Each row was made from one small tree. The marks that hang from a mark follow it in brackets, in alphabetical order. Every link used is in the known rows. Write each row's tree.
(in the rows, 128 means zero)
Known rows
navim(bakir): [121 132 187  91 129 108 150  53 121 122  81 138 131 117  79 137 143 108
 116 155 124 141 181 136 122 117 112 122  64 171 128 130 102]
lonob(lomus zemuvo): [ 98 139 186 116 107 119 150 101 155 162 109 163  85 124 100 159 162 113
 120 114 141  94 163 105 116 130 141 130  86 148  99 155  89]
nutov(felagek levol zemuvo(lonob)): [162 150  99  95 107 124 114 124 169 152 122 132 141 130  70 169 138 177
  60 162 137 175 148 121 146 168 136 120 115 168 128 198  92]
felagek(nutov(levol)): [122 133 153 114  80 117 128 102 144 155 106 122 138  95 145 133 137 132
  91 170 142 139 166 118 112 137 114 126  60 156 108 128 104]
falof(lonob(lomus pume vema zemuvo)): [ 97 110 158 133  68  79 152 149 152 168 105 153  44 179  94 142 145 111
 123 102 158 130 154 119 125 152 154 170 117 132  81 126  49]
nutov(felagek levol zemuvo(lonob(vema))): [186 140  87 103  89  97  94 132 177 149 126 131 132 139  66 160 128 171
  73 150 132 176 150 116 151 168 144 135 122 155 120 205  66]
lomus(lonob): [109 140 179 106 129 127 141  77 154 144 115 161 113 111 140 130 137 129
  93 157 127 120 177 110  99 134 133 131  78 142 141 131  96]
zemuvo(lonob(pume vema)): [121 125 148 120  72  91 137 129 151 152 101 135 112 167 105 110 136 118
  98 119 136 152 163 125 131 153 159 180 107 158 115 159  54]
lonob(vema zemuvo): [126 137 158 135  90  81 131  87 150 122  98 156  96 148 112 130 130 106
 132 115 134 106 171  90 109 140 138 154  77 133 116 150  54]
zemuvo(lonob(lomus)): [117 122 194  97 100 134 134 133 159 167 132 139 113 121 102 137 172 137
 109 120 141 138 172 129 131 141 172 145  90 172 117 170 101]
pume(lonob(falof)): [114 111 178 135 103  99 161 104 173 131 117 132  90 143 123 133 128  97
 118 166 148 104 202 127 104 114 156 132  82 174 117 158  88]
lomus(lonob(vema)): [135 129 167 116 109 100 119  87 165 140 121 160 107 124 136 117 125 124
 105 141 122 120 180 105 103 135 140 150  84 128 134 136  64]
bakir(navim(lonob)): [ 87 125 187  91 115  84 129  58 129 137  91 137 137 126 109 106 138 130
 122 164 145 174 169 150 131 117 118 158  65 199 134 154 119]
zemuvo(lonob): [116 130 181 106 106 127 141 109 145 136 118 136 130 131 119 123 155 135
 108 137 135 151 174 120 122 148 160 147  76 175 143 161  98]
navim(bakir lonob(falof pume zemuvo)): [ 93 104 162 141 131  58 151  15 101 157  83 157  54 177  60 143 148 121
 104 134 137  98 145 138 116 133 150 152  91 185 107 124  63]
levol(nutov(felagek zemuvo)): [147 143 136 102 101 107 131 103 185 162 105 126 119 152  78 114 101 138
  88 150 158 124 163 165 137 129  91  99  89 156 132 160 112]
vema(lonob): [ 86 124 195 101 102  94 160  58 133 115 118 130 110 120 111 118 144 135
 111 168 146 148 184 117  97 132 136 115  68 165 131 121  94]
zemuvo(lonob nutov(felagek)): [150 125 166  90 123 134 108 127 155 141 120 116 133 138  73 135 167 145
  94 120 155 135 157 101 116 136 165 138  85 162 146 169 106]
falof(lonob(lomus zemuvo)): [ 91 117 189 119 104 116 157 128 149 152 117 153  61 144 106 156 167 129
 133 118 159 130 163 116 117 147 154 138  85 147 104 127  94]
vema(lonob(falof lomus pume zemuvo)): [ 64 108 183 141  96  78 161  74 137 171 124 148  40 168  94 148 147 137
  99 140 171  82 160 117  98 139 154 129 114 140  85 131  51]
navim(bakir lonob(lomus pume)): [100 108 182  90 109  78 155  53 121 186  88 148  83 134  39 136 169 112
  99 130 124 140 149 163 138 120 143 141  98 205  87 127  98]
falof(lonob): [ 93 122 186 103 103 111 167 118 143 121 112 132  96 141 120 127 138 124
 121 153 163 162 185 131 117 140 131 137  62 163 140 115 103]
zemuvo(lonob nutov(felagek levol)): [150 125 147  80 112 145  92 135 169 135 120 109 147 122  84 143 163 165
  74 137 146 158 150 104 128 146 166 138  98 166 134 177 109]
levol(nutov(felagek zemuvo(lonob(vema)))): [182 124 124 112  88  94  98 126 188 165 120 124 121 169  76 105 110 156
  95 128 148 142 157 160 149 150 134 128 108 152 129 179  86]
felagek(nutov(zemuvo(lonob(lomus)))): [147 128 150 120  91 111 116 129 139 205 134 138 108 120  99 149 174 148
 104 136 146 133 151 120 113 155 156 124  77 146 122 151  81]
levol(nutov(felagek)): [136 129 168 100  98 116 137 104 183 149 100 119 127 140 101 100  97 125
  96 145 160 114 172 165 136 116  97 110  81 167 116 152 130]
falof(lonob(pume vema)): [ 97 117 153 120  69  74 160 138 146 136  99 130  79 176 107 116 118 106
 112 136 163 163 173 136 126 145 130 168  94 146 114 115  60]
felagek(nutov(levol zemuvo(lonob))): [146 134 120 119  86 118 108 118 140 176 122 128 137 115 125 146 159 166
  80 164 135 167 147 117 119 171 147 129  81 152 130 151  83]
vema(lonob(zemuvo(nutov))): [ 87 120 195 111 115 101 135  54 128 114 109 136  97 136 103 127 176 141
 119 137 147 122 160  78  75 138 162 123  73 143 138 112  81]

Write each row's tree
[110 150 110 103  85 122 137 124 159 161 103 139 128 147  97 149 146 158
  56 163 131 185 145 131 138 174 143 143 122 164 133 168  72] => nutov(levol zemuvo(lonob(pume)))
[105 117 154 151  78  63 137 119 164 187 114 155  33 186  91 151 122 107
 107 104 168  56 165 116 122 132 145 166 120 119  76 162  20] => lonob(falof lomus pume vema zemuvo)
[124 123 160 153 102  66 125  83 152 130 120 150  63 171 118 138 113 116
 128 122 161  69 184  97 108 133 143 154  74 123 122 156  32] => lonob(falof vema zemuvo)
[126 134 146 121 120 103 131 104 151 152 138 141  97 160  95 145 143 157
  94 151 158 129 175 126 120 157 154 135  81 151 166 172  61] => nutov(zemuvo(lonob(falof)))
[184 131 111 127 111  75 104 122 163 157 143 132  91 175  56 154 115 159
  90 136 165 120 168 119 134 154 146 134 104 141 139 202  43] => nutov(felagek zemuvo(lonob(falof vema)))
[148 163 101  91 107 113 131 108 173 147 109 133 131 121  69 172 117 153
  62 176 145 157 157 125 138 146  97 100 100 160 125 181  94] => nutov(felagek levol zemuvo)
[139  96 172 157  83  76 131 124 188 160 127 153  49 160 107 152 141  96
 141 118 137  71 187 108 109 124 187 151 112 145  72 176  48] => pume(lonob(falof lomus vema zemuvo))
[ 65 123 174 120 100  94 151  65 123 133  89 136  87 159  95 126 168 126
 101 134 150 121 144  89  76 141 153 134  98 140 123 105  68] => vema(lonob(pume zemuvo(nutov)))
[ 71 120 150 117  93 119 147 131 145 135  84 134  84 168 112 141 160 133
  93 133 160 155 140 104 108 158 150 156 104 140 122 104  81] => falof(lonob(pume zemuvo(nutov(levol))))
[148 114 177  97  96 107  93 129 158 129 122 123 124 145 100 107 168 133
 116 105 141 144 169  99 114 142 187 169  76 145 156 153  68] => zemuvo(lonob(vema) nutov)
[ 96 119 144 142  74  73 159 127 140 135  88 148  63 192 108 129 131 110
 121 118 157 142 156 112 114 156 141 173 104 136 105 116  47] => falof(lonob(pume vema zemuvo))
[ 91 105 209 108 105  86 150  75 149 151 152 129  65 128 101 137 143 149
 110 160 174 104 192 131 105 122 149 112  81 153 113 138  75] => vema(lonob(falof lomus))
[112 108 188  88  90  62 106  86 148 160 109 140 115 127  91 109 143 127
 132 137 146 161 169 154 146 113 136 171  84 182 104 169  92] => bakir(navim(lonob(lomus vema)))
[158 131 135 106 102 116 117 119 181 169 115 125 126 159  79 113 119 160
  87 139 151 141 154 163 142 150 127 113 102 164 135 174 112] => levol(nutov(felagek zemuvo(lonob)))
[ 89 116 200  83 109  89 124  78 140 164 105 142 122 116  96 118 154 132
 122 151 149 162 166 159 140 112 127 156  76 194 113 164 120] => bakir(navim(lonob(lomus)))
[149  92 193 105  99 100  83 150 172 166 158 121  79 156  89 126 168 145
 114  98 173  98 177 112 121 132 202 167  89 131 134 169  48] => zemuvo(lonob(falof lomus vema) nutov)
[133 148 122 114  84 108 122 102 145 169 111 130 132 105 122 146 140 144
  82 177 143 149 156 119 112 150 111 113  68 145 126 134  85] => felagek(nutov(levol zemuvo))
[ 97 102 170 116 122  59 154  27 109 157  93 138  70 165  58 127 135 119
  95 152 144 119 162 161 126 122 136 145  83 198 115 122  75] => navim(bakir lonob(falof pume))
[144  94 178 131  77  77 134 135 195 160 136 138  64 145 104 135 128  94
 131 137 147  91 202 129 119 111 176 146 104 156  81 175  58] => pume(lonob(falof lomus vema))
[142 109 171 140  73  90 137 126 184 154 105 161  77 140 102 146 158  86
 144 112 115 103 175 100 110 128 183 150 115 153  67 170  68] => pume(lonob(lomus vema zemuvo))
[177 114 153  96 105 103  85 138 164 135 125 113 125 151  70 124 153 140
 105 105 151 135 161  97 122 137 174 156  89 147 139 175  76] => zemuvo(lonob(vema) nutov(felagek))
[128 137 106 127  72 114 120 126 138 191 106 130 129 134 117 143 152 155
  66 165 138 166 136 123 121 175 139 137 102 153 116 144  73] => felagek(nutov(levol zemuvo(lonob(pume))))
[ 69 114 189 110  93 100 146  88 138 166 104 142  69 149  80 139 184 130
 101 119 156 110 141  97  86 137 163 132 112 138  99 116  70] => vema(lonob(lomus pume zemuvo(nutov)))
[113 120 148 138 103  77 130  93 161 165 121 155  69 167 132 121 103 124
  81 148 151  87 177 121 104 136 136 166 109 117 121 136  30] => lomus(lonob(falof pume vema))
[136 138 150  76 112 131 113 117 174 129 106 111 139 113  82 144 139 137
  75 152 156 136 161 107 119 121 121 120  82 155 129 158 111] => zemuvo(nutov(felagek levol))
[143 135 137 128  98 106 122 109 126 180 122 135 123 128 112 135 161 147
 102 148 142 142 153 114 106 160 146 127  66 149 141 143  80] => felagek(nutov(zemuvo(lonob)))
[ 99 115 168  99 113  72 160  31 107 151  73 142  99 144  54 122 153 109
  98 145 121 153 150 156 128 125 133 145  83 208 112 117  94] => navim(bakir lonob(pume))
[ 69 118 172 126  88 108 174 138 144 173  98 154  51 169  98 154 158 117
 112 116 163 131 151 124 119 150 146 151 110 147  88 120  82] => falof(lonob(lomus pume zemuvo))
[ 77 143 143 114  91 125 137 105 153 143  72 141 108 152 106 143 156 119
  76 131 143 120 136  93 104 144 137 151 104 139 118 129  77] => lonob(pume zemuvo(nutov(levol)))
[114 132 145 121  95  92 134  97 159 161 102 160  95 148 127 116 117 112
  84 141 126 120 166 115 107 139 131 163 109 126 117 132  51] => lomus(lonob(pume vema))
[110 115 175  98  97  56 111  66 137 132  96 137 131 139 105  96 128 125
 132 150 142 171 172 146 137 116 126 172  70 185 125 159  91] => bakir(navim(lonob(vema)))
[161 149 119 106 120 111 128 116 155 157 121 136 123 146  57 159 142 153
  84 145 146 148 156 120 131 156 137 118  98 165 142 190  89] => nutov(felagek zemuvo(lonob))
[129 127 129  89  96 138 109 145 164 156 101 107 138 145  76 141 155 153
  52 135 150 158 135 113 132 150 155 152 122 165 118 169  96] => zemuvo(lonob(pume) nutov(felagek levol))
[125 127 123 146  90  89 130 115 126 198 123 130  92 165 108 138 142 144
  84 153 166 116 151 127 107 160 141 137  85 140 134 141  52] => felagek(nutov(zemuvo(lonob(falof pume))))
[129 141 143 105 118 130 113  98 162 129  95 134 122 128  88 160 152 139
  90 131 146 113 144  82 107 136 133 125  92 143 117 155  96] => lonob(zemuvo(nutov(felagek levol)))
[117 109 195 112 110 121 130 129 163 173 151 135  84 142 107 142 154 148
 106 127 166 105 183 135 132 137 176 144  88 162 123 176  81] => zemuvo(lonob(falof lomus))
